What can hang from each mark:
j31: j294 j713
j263: j713 j772
j713: j31 j263 j294 j344
j379: j31 j772
j829: j713
j344: j713
j772: j31 j263 j829
j294: j772

Every row comes from one small tree of marks. The marks that hang from a mark follow it in brackets, in the order of their numbers. Every link used is in the known rows. Which tree was each row made from?
(in the rows, 128 means zero)
Known rows:
j829{j713}: [138 142  93 160  94 108 143 153 121 130 113 142 114 130 133 102 122 136
 150 123 142 106 147  96 106 105 152 184]
j379{j772{j31{j294 j713{j263 j344}}}}: [ 99 133  94 129 104 118 126 130 156 139 116 110 139 135 119 122 122 137
 137 127 119  87 108  94 146 109  57 136]
j379{j31{j294} j772{j829{j713}}}: [121 120  72 182 112 176  69  76 224  83 106  78 131 121 184 131  66 162
  81 148 149 111 102 107 111  70  38 144]
j344{j713{j31{j294{j772}} j263}}: [116 126 104 128  98  90 139 168 111 181 130 166 129 146 178  83 183 127
 116  88 114 127 125  87 130 126 144 121]
j772{j31 j263 j829{j713{j294 j344}}}: [146 151  99 127 100 108 139 133 161 148 130 129  98 115 153 118 179 118
 122 143 105 112 158 121 108  58  49 151]
j772{j31 j263 j829{j713}}: [136 135 121 158 108 119 114 126 183 128 107 119 100 126 156 128 130 130
 111 157 131 124 154 131  91  51  46 162]
j294{j772{j829}}: [107 105 101 144  78 162 125 116 166 149 100 106 131 126 137 112 126 157
 131 108 143 138 122 115 106 119 119 138]
j379{j772{j31{j294 j713} j263}}: [ 65 107 120 149 101 153 101  94 175 114  95  81 131 121 137 153  93 154
 154 130 158  75 109 111 100  85  23 143]
j263{j713{j31} j772}: [135 112 149 120  75 115 168 147  85 165 112 180 120 132 173 111 136 112
 134 118 159 166 152 114 115 134 181 124]
j263{j772{j31{j294} j829{j713{j344}}}}: [148 138  94 151 129 124 116 144 182 107 115 148 128  99 167 119 142 122
  83 158  99 138 138 126 120  52  27 130]
j772{j31{j713{j263 j294 j344}}}: [107 154 110 103  85  76 176 156  95 182 119 160 110 147 148 102 174 104
 161 127 116  99 153  98 139 115 116 135]
j713{j31 j263{j772{j829}} j294}: [126 135 144 102  79  94 165 138  98 201 132 195 109 149 227  95 202  82
  98 130 129 172 159 132 108  92 136  94]
j294{j772{j31}}: [112 107  96 146  85 117 146 137 146 137 103 140 128 121 158 129 168 142
 142 106 132 100 126 103 131 126 108 129]
j31{j713{j344}}: [ 91 141  93 128  79 134 158 146  92 146 101 108 141 123  58 103  96 142
 198 119 148  92 126  96 115 140 152 172]
j294{j772}: [111 101 100 146  73 137 145 140 132 145 109 128 132 129 130 112 146 155
 154  93 144 114 128  95 118 140 164 151]
j772{j31 j263 j829}: [111 123 129 139  96 128 123 112 164 142  93 121 115 126 154 130 131 119
 118 154 153 125 142 145 100  84  57 136]
j772{j31{j294 j713} j263}: [ 70 120 133 146 105 135 118 119 161 117  85 108 122 119 154 135  96 134
 154 146 157  87 135 123  92  78  47 150]
j31{j294{j772{j829}}}: [103 101  94 149  94 176 103 107 197 127  95  97 138 115 167 108 110 159
 108 114 142 132 113 123 103 105  79 130]
j344{j713{j31 j263{j772}}}: [127 139 136 121  94  54 171 187  41 204 134 219 120 162 163  87 194  89
 122 117 130 161 154  96 126 127 191 123]
j344{j713{j263}}: [126 145 111 130  97  64 157 174  66 196 115 182 112 172 133  78 149 108
 131 119 144 143 151  89 129 143 193 160]
j344{j713{j31{j294} j263{j772}}}: [120 135 129 125 111  67 150 179  72 182 128 211 125 147 192  86 179  90
 100 121 128 157 144 102 124 110 153 112]
j294{j772{j31 j829{j713}}}: [135 120  91 162 102 135 114 127 196 127 110 116 113 121 165 125 147 155
 112 123 109 120 133 110 111  72  53 144]
j344{j713{j263{j772{j829}} j294}}: [122 134 137 111  98  76 153 154  76 219 125 205  99 173 194  84 181  90
  93 128 132 197 167 108 113 107 154 115]

Which tree is each row?
[104  96 129 126  69 158 132 106 166 170 119 110 109 133 168 119 165 152
 130 103 141 142 145 118  87  98 111 133]	j713{j294{j772{j263 j829}}}
[124 157  74  97  67  96 188 149  66 169 131 156 132 109 141  94 201  96
 177 100 131  83 130 107 133 142 155 124]	j713{j31 j294 j344}
[ 79 118 136 143  94 114 149 139 104 139  90 158 125 130 145 136 124 121
 161 139 151 119 144 113 108 101  99 132]	j263{j772{j31{j713}}}
[ 84 124 113 141 106 121 114 114 163 136 101 116 127 146 164 128 109 136
 129 131 141  94 112 100 127  97  52 132]	j379{j772{j31{j294 j713{j263}}}}
[104 121  83 123  90  81 158 143  94 182 113 170 109 137 180 114 209 121
 149  86 123 105 132  83 136 135 113 114]	j344{j713{j294{j772{j31}}}}
[124  94 132 139  98 144 107  97 189 125 102 108 115 128 178 145 101 143
 107 128 161 125 126 114 121 107  60 135]	j379{j772{j31{j294} j263{j713}}}
[130 136 112 150 113 138 115 133 158 118 118 147 126 105 199 107 133 120
  95 140 126 142 135 131  88  51  67 126]	j263{j772{j829{j713{j31{j294}}}}}
[ 86 128 113 133 114 151 118 123 161 121  90 121 142 103 137 127 102 125
 121 156 127 131 123 134 112  75  19 114]	j263{j772{j31{j294 j713{j344}} j829}}
[128  89 153 126  59 146 152 134 140 165 122 125 116 132 151 120 145 156
 145  91 146 146 146 103 103 133 168 143]	j294{j772{j263{j713{j31}}}}
[140 119  96 146  92 140 133 163 173 119 150 109 134  94 124 112 176 165
 138  94  91  93 130  92 107  80 103 161]	j829{j713{j31{j294{j772{j263}}} j344}}
[139 127 130 109  89 162 126 120 167 146 114 100 129 106 140 102 102 127
 111 137 142 153 133 139 104 104  90 134]	j772{j263{j713{j31{j294} j344}} j829}
[133 117 146 101  66 105 181 139  72 182 120 194 107 134 215 107 173  98
 136 108 155 163 161 110 114 131 181 108]	j263{j713{j31 j294} j772}
[143 137 126 102  96  80 165 151 120 186 129 196 109 142 195 106 212  85
  87 146 104 168 163 126 142  92  96  98]	j713{j263{j772{j31 j829}} j294 j344}
[146 134 125 105  90  55 187 173  88 184 139 220 110 142 189 108 232  84
 111 130 104 143 169 105 152 112 142 109]	j713{j263{j772{j31}} j294 j344}
[141 101 137 110  63 170 142 127 164 170 130  95 126 119 111 112 139 159
 128 102 122 163 136 117 110 124 130 136]	j294{j772{j263{j713{j31 j344}} j829}}
[147 132 129 123 103  90 152 158 133 170 121 182 124 140 155 111 177  98
  83 158 107 171 154 128 142  95  99 113]	j713{j263{j772{j31 j829}} j344}
[ 69 129  93 124  80 124 142  95 115 152 101 113 120 133 155 141 139 129
 182 108 154  68 112  96 119 117  66 125]	j379{j772{j31{j713{j294}}}}
[ 89 139 125 138 110 102 130 139 148 140  92 142 119 145 184 110 109 116
 128 147 142 105 138 115 118  91  75 139]	j772{j31{j294 j713{j263}}}
[ 87 118 157 138 107 143 113 129 156 156  98 140 123 150 174 101  86 129
  98 153 145 178 148 128  89  72  94 132]	j31{j294 j713{j263{j772{j829}}}}
[105 119  77 148 106 129 113 103 165 111  97 117 138 113 172 137 129 129
 125 124 150  77  98 112 136 113  45 121]	j379{j772{j31{j294}}}
[ 98  94  92 167  97 187  90  87 219 101  91  92 140 117 198 123  90 164
  85 134 151 132 109 118 114  98  72 118]	j379{j31{j294{j772{j829}}}}
[ 65  88 136 153  85 175 113 121 176 126 102  83 131 122 126 126  97 182
 161 104 149 106 129 100  80  96 103 163]	j31{j294{j772{j263}} j713}
[110 150 115 122  93  86 164 163 108 165 111 146 125 146 106 105 138 118
 158 139 120 103 143 101 140 118 118 152]	j772{j31{j713{j263 j344}}}
[142 145  95 144 108 131  99 117 186 140 136 113 123 135 185 101 133 133
  86 128 117 122 114 112 109  65  57 136]	j379{j772{j829{j713{j31{j294} j263}}}}
[145 145 101  86  63 105 189 143  76 179 126 155 118 120 155  90 167 104
 163  99 140 122 143 102 136 156 176 127]	j263{j713{j31 j294 j344}}
[ 83 125 125 156 100 132 118 122 156 124  93 127 126 153 186 106  70 138
 115 155 163 116 137 102 116  99 123 148]	j379{j31{j294 j713{j263}}}
[132 108 156 129  80 157 125 109 160 161  94 108 104 144 141 111  76 140
 115 142 173 180 157 133  89 112 133 161]	j772{j263{j713} j829}
[102 117  85 123  79 100 158 147  80 190 118 158 113 143 153  98 186 136
 160  73 135 119 134  75 121 148 168 135]	j344{j713{j294{j772}}}
[ 79 107 122 113  65 176 137 114 154 171 122  78 120 125  94 118 138 168
 171  98 124 126 138 104  89 102 101 148]	j31{j713{j294{j772{j263 j829}} j344}}
[ 87 139 126 135 115 127 108 115 180 143  84 119 119 144 188 108  91 117
 105 162 142 129 133 136 106  70  29 128]	j772{j31{j294 j713{j263}} j829}
